Known rows, with every step that occurs:
mobe > veva: [ 23  -5  -2  -3 -15  19  10  -4  -1  -4  11  15  14  16  -9 -15  -6  -9
  32]
pumud > veva > gaput > tumula > vere > tulus > bipir: [ 52   2  -2  44  26  11 -35  15 -29   9 -38  -2  -4 -20 -49  -5  38 -41
 -45]
tulus > bipir > veva > gaput > tumula > vere: [ 34   7   9  54  14  26 -20  15   5 -14 -13  10 -19  -6 -22 -17  47 -26
 -22]
tumula > vere > nole > pumud > veva: [ 48 -71   9 -15  38 -11 -40 -20  23 -18 -15  49  40  10 -33   9  26 -32
  -5]
pumud > veva: [  8 -38  11  -6  11  -7 -25  -3 -23  -2  -7  10  13 -18 -17  -1  11 -12
  13]
gaput > tumula > vere > tulus > bipir: [ 48  48 -36  35  15  21 -12  -2  14   7 -28  -3 -19   3 -36   2  16 -24
 -64]
pumud > veva > vere > tulus: [  4 -18 -16  17   0  -7 -36  -1 -30  11 -20  31  -5  -8 -19   4   2 -37
   4]
vere > tulus > bipir: [ 22  28 -33  26  15  20  -5 -12 -30   4 -28 -16 -19  -6 -19   7 -13  -4
 -44]
mobe > veva > vere > tulus: [ 19  17 -29  19 -29  20   0  -2 -10   8  -4  36  -2  24 -10 -10 -13 -35
  22]
gaput > tumula > vere > tulus: [ 35  38 -21  16  12   4 -10  12  34  20 -23  17 -16   9 -26   0  27 -33
 -38]
vere > nole > pumud > veva: [ 17 -57  13 -13  34 -10 -41 -16   6 -15 -11  16  49   0  -7   1  11 -25
   8]
tulus > bipir > veva: [ 10  -7  -9  33  14  28 -18 -13 -17 -20  -8   4 -18 -11 -14  -3   8   0
  -7]
mobe > veva > vere > nole: [ 19 -13 -12   0 -27  -2  -2  -8  11 -14  30  14  50  22  -9 -24 -11 -17
  39]
tulus > bipir: [ 13   8 -14  20   3  19  -1 -12 -20 -14  -6 -25  -2  -7 -10  -1 -13  12
 -26]
nole > pumud > veva > gaput > tumula: [  4 -16  38  25  15  10 -37  21  -1   2 -16   5  22  -3  22 -15  28 -45
   8]
tulus > bipir > veva > vere > nole > pumud: [  9 -21 -15  42  11  24 -38 -26  11 -36  -5  28  17  12   7  -5  -1 -24
  -1]
vere > tulus > bipir > veva > gaput > tumula: [ 12  41  -3  67  21  28 -22  18 -27   6 -31 -15 -26 -20  -8 -15  29 -34
 -27]
tumula > vere > veva > gaput: [  7 -45  20   4  10 -32  -6  15 -18 -11 -21  35  -3 -18 -39  -6  43 -36
  -2]
bipir > veva > gaput > tumula: [-10  12  27  40   6   8 -17  30   5   5  -1   2  -7 -14  13 -22  46 -32
  18]
mobe > veva > gaput > tumula > vere: [ 47   9  17  19 -18  17   7  24  23   3  10  19  15  20 -18 -28  35 -34
  19]
nole > pumud > veva > gaput > tumula > vere: [ 35 -30  34  20  20   9 -40  19  18  -2 -21  37  14   8  -3  -7  45 -50
  -4]

Rows:
[ 16  12 -27  41  28  29 -18 -13 -30  -5 -33  12 -36 -14 -27   4   8 -15
 -25] => vere > tulus > bipir > veva
[  4  21  13  59   9  25 -18  17 -14 -10  -5 -22  -8 -19   5 -22  34 -19
  -9] => tulus > bipir > veva > gaput > tumula
[ 24  14  19  20  -1  -1  -2  29  24   8  -1   5   0   5 -11 -12  39 -23
 -16] => veva > gaput > tumula > vere
[ 28  18   7  40  22   7 -22  30  13  16 -32  39 -34  -2 -25  -7  58 -53
 -12] => bipir > veva > gaput > tumula > vere > tulus
[ -8 -24  28  25  10   3 -11  17 -21  -4  -8  18 -16 -14   1  -7  32 -17
  26] => bipir > veva > gaput
[ 43  28 -30  50  27  31 -28  -4  17  -1 -33  26 -35  -1 -40   0  34 -36
 -45] => gaput > tumula > vere > tulus > bipir > veva
[ 46  40 -14  48  13  18  -8  17  -8  12 -32 -14 -21  -3 -31  -6  26 -29
 -58] => veva > gaput > tumula > vere > tulus > bipir
[ 21 -14 -26  41  11  33 -47 -21 -33  -8 -37  32  -5   4  -6   9 -14 -42
 -25] => nole > pumud > veva > vere > tulus > bipir
[ 45 -38  12  -3  35  -9 -49  -7  50 -14 -10  30  48  10 -21  -5  36 -45
 -12] => gaput > tumula > vere > nole > pumud > veva
[  9 -46  17   0  22  11 -35 -10  -5  -8 -18  33  13   1   5   6   7 -26
  11] => nole > pumud > veva
[ 46 -76  31  -5  34 -17 -38   0   0 -14 -20  38  40   4 -29   2  36 -36
   1] => tumula > vere > nole > pumud > veva > gaput
[ 21  -9  20  10 -18  17  16  16 -23  -2  11   5  16   7  -3 -22   6 -15
  39] => mobe > veva > gaput
[  1 -15  -7   8  -6  -3 -24 -12  29 -17   5  23  32  25  21  -3  -7 -25
   5] => veva > vere > nole > pumud
[ -2 -41   8  16  -6  11 -43  -8  -4 -12  -9  48  12  12  16   2  -1 -37
  18] => nole > pumud > veva > vere
[ 17  -8 -30  37   1  14 -39 -11 -49  -2 -23   9  -5 -15 -29   3 -10 -26
 -23] => pumud > veva > vere > tulus > bipir
[-25   3  23  24   3 -30 -14  29  -8   2  -7 -14  11 -26  -2 -27  41 -46
   4] => vere > veva > gaput > tumula
[ 16 -60  35   1  31 -16 -37   2 -20 -11 -14   9  48  -9  -4  -5  24 -33
  15] => vere > nole > pumud > veva > gaput
[ 39 -36  28   5  21 -33 -35  20  11  -2  -2  -2  49 -16 -36 -15  53 -37
  -2] => pumud > veva > gaput > tumula > vere > nole
